Each row was made from one path, in order. Every step used is in the known rows, and no mark comes twice. Write each row's path.
In the rows, 128 means zero.
Known rows
kisu -> mogut -> vodu: [112 101 150 137 130 104 129 102 148 117  88 101 148 118 169  97 112  96
 167 142 106 126 153 182 172]
vuvu -> runep -> mogut -> vodu: [126 130 147  98 173 160 125 125  93 129  95 118 128 132 114 116 132 102
 153 148  56 130 149 122  67]
bivi -> runep: [146 124 129 120 133 164 100 161 131  96 125 125  85 171 120 152 125 100
  83  68 117 140 140 127 163]
vuvu -> runep -> manat -> vodu: [172 113 119 101 200 183 136 130 149 170 145 141  91 116 110 147 154 128
  96 125 146 170  76 113 116]
voge -> vuvu -> runep -> manat -> kisu -> mogut -> vodu: [ 86 115 107 106 180 131 149  72 127 158 134 155 150  42 114 110 124 146
 159 171 173 147 121 145  96]
vuvu -> runep: [161 113 144  93 154 187  84 154 133 139 127 147  90 165 117 155 187 124
  76 107  69 123 116 119 133]
manat -> voge: [159 119 144 131  90  97  84 128 159 137  99 114 129 170 132 142 121 154
 107  94 154 118 132 122 153]
mogut -> vodu -> manat -> kisu: [104 172 138 135  82 107 166 137 170 114 101 132 189 152 124 119  78 134
 119 109 176 122 125 150 160]
voge -> vuvu -> runep: [159  95 131 107 128 180  72 135 100 134 151 160  86 114 103 160 195 130
  71 144  76 123 138  89 149]
vuvu -> runep -> mogut: [162 104 142  98 151 178  83 138  92 143 144 139  82 143  90 134 147 130
 124 117  74 136 133 100  57]
vuvu -> runep -> manat -> voge -> mogut -> vodu -> sopi: [ 98 207  76 133 252 109 172 132 164 161 120 132 139  97 155 156 161 145
 127 129 171 147 132 123  67]
bivi -> vodu: [140 126 132 162  94 166 117 171 123  96 130 135  56 141 137  98 116  88
  59 105  86 125 143 161 175]
kisu -> mogut -> vodu -> sopi: [113 130 122 177 151 109 164 104 180 126 106  87 151  88 163 117 114 109
 162 122 114 110 184 145 158]
vuvu -> runep -> manat: [172 110 113 110 196 203  95 145 120 151 118 154  80 139 104 159 157 114
 115 103 121 158  74 105  86]
voge -> vuvu -> runep -> manat: [171  97 103 122 168 197  86 129  89 144 138 168  78  92  90 160 164 117
 112 139 127 157  91  80  97]
voge -> mogut -> vodu: [101 173 135 125 161 105 129 148 135 106  78 132 129 140 177 125 141  80
 108 154 109 157 170 178 159]
vodu -> sopi: [164 136 126 176 123 149 119 148 172 123 110 111 112 127 128 152 128 112
  96  85 109 122 174 100 158]
runep -> vuvu: [168 107 119 162  84 189  85 127 124 117 105 145 128 146 139 145 107 106
 105 103 101 143 137  91 164]
manat -> vodu -> mogut: [153  94 158 121  73  82 172 122 160 145 128  72 123 103 136 125 122 134
  71 129 134 139 153 114 191]
vuvu -> runep -> manat -> kisu -> mogut: [122 100 109 103 183 151 123  95 158 176 166 162 113  91 102 125 128 169
 135 106 203 155  86 150  78]
runep -> mogut -> vodu -> manat: [130 145 142 159  82 107 149 141 108  92 105 103 158 160 133 107  77  98
 183 130 118 123 125 125 122]
kisu -> mogut -> vodu -> manat -> voge -> vuvu -> runep: [103 111 117 117 123  84 134  96 119 144 186 132 157 110 141 134 171 181
 153 161 151  91  99 124 143]
kisu -> mogut: [148  70 145 148 107 118  92 112 152 128 137 117 103 128 150 116 125 124
 139 109 125 127 139 162 176]

Write each row's path
[120 137 126 138 102 130 141 131  75 107 150 132 146 120 112 123 127 118
 169 163 100 115 120  98 105] | voge -> vuvu -> runep -> mogut -> vodu -> manat
[149  98 126 102 121 131  75 110  72 152 168 144  94 101  76 142 151 170
 131 146 112 122 137  69  54] | manat -> voge -> vuvu -> runep -> mogut
[112 121 136 164  90  89 156 125 149 101 126 102 165 152 173 105 104 111
 183 129 139 108 110 173 187] | kisu -> mogut -> vodu -> manat
[148 117 118 116  96 119  96 132 115 140 186 150 126 141 112 165 183 182
 100 130 141  96  95  83 143] | vodu -> manat -> voge -> vuvu -> runep
[110 167 119 158  60 130 163 168 155 106 165 155 120 147 115 100  84 144
  64  86 183 123 112 158 161] | bivi -> vodu -> manat -> kisu
[ 87 122 145 121 129  98 148  89 172 135  96 117 170  99 144  95  90 132
 148 137 158 130 158 188 151] | manat -> kisu -> mogut -> vodu
[113 127 130  99 144 111 115  99  80 142 117 124 143  95 105 124 134 145
 159 176  98 116 152  96  66] | manat -> voge -> vuvu -> runep -> mogut -> vodu
[145 115 117 120  95 114 100 123  74 141 195 143 113 123  83 145 143 180
 148 139 138 110 105  66  65] | vodu -> manat -> voge -> vuvu -> runep -> mogut
[ 89 126 115  98 205 137 157  88 156 162 114 143 153  84 126 110 117 143
 164 139 168 149 105 169  83] | vuvu -> runep -> manat -> kisu -> mogut -> vodu
[ 94 159 122 111 104 122 157 117 105 130 157 155 172  97  80 122 107 162
 137 154 162 124 126 107  83] | voge -> vuvu -> runep -> mogut -> vodu -> manat -> kisu
[103 186 125 150 119  90 154 165 138  89 118 130 152 171 179 128 130  94
 130 138 142 140 126 170 175] | voge -> mogut -> vodu -> manat
[123 148 135 126 126 137 152 147 101 113 133 118 147 165 122 122 121 115
 172 133  96 117 104 119  94] | vuvu -> runep -> mogut -> vodu -> manat
[118 137 120 111 115 107 125 122 112 133 153 138 155 133 126 152 173 166
 122 152 130  91 105  97 143] | mogut -> vodu -> manat -> voge -> vuvu -> runep
[131 128 152 133 119 130 121 121 100 108  65 103 138 127 124 102  83  85
 169 147  81 138 170 132 103] | runep -> mogut -> vodu
[ 94 181 128 120 155  62 128 134 147 123  83 125 151 148 180 129 136 124
 115 147 150 144 158 175 143] | manat -> voge -> mogut -> vodu
[109 129 131 152  86  40 151 107 166 126 130  95 184 164 171 113  99 163
 186 117 189  95 100 160 165] | kisu -> mogut -> vodu -> manat -> voge
[128 108 138 150  58 113 166 154 117 107 132  90  75 112 146  94 113 107
  54 110 101 121 154 138 174] | bivi -> vodu -> mogut
[113 158 123 144 108 118 164 152  98  80 129 103 143 170 124 119  76  96
 179 107 130 125 122 124 116] | bivi -> runep -> mogut -> vodu -> manat
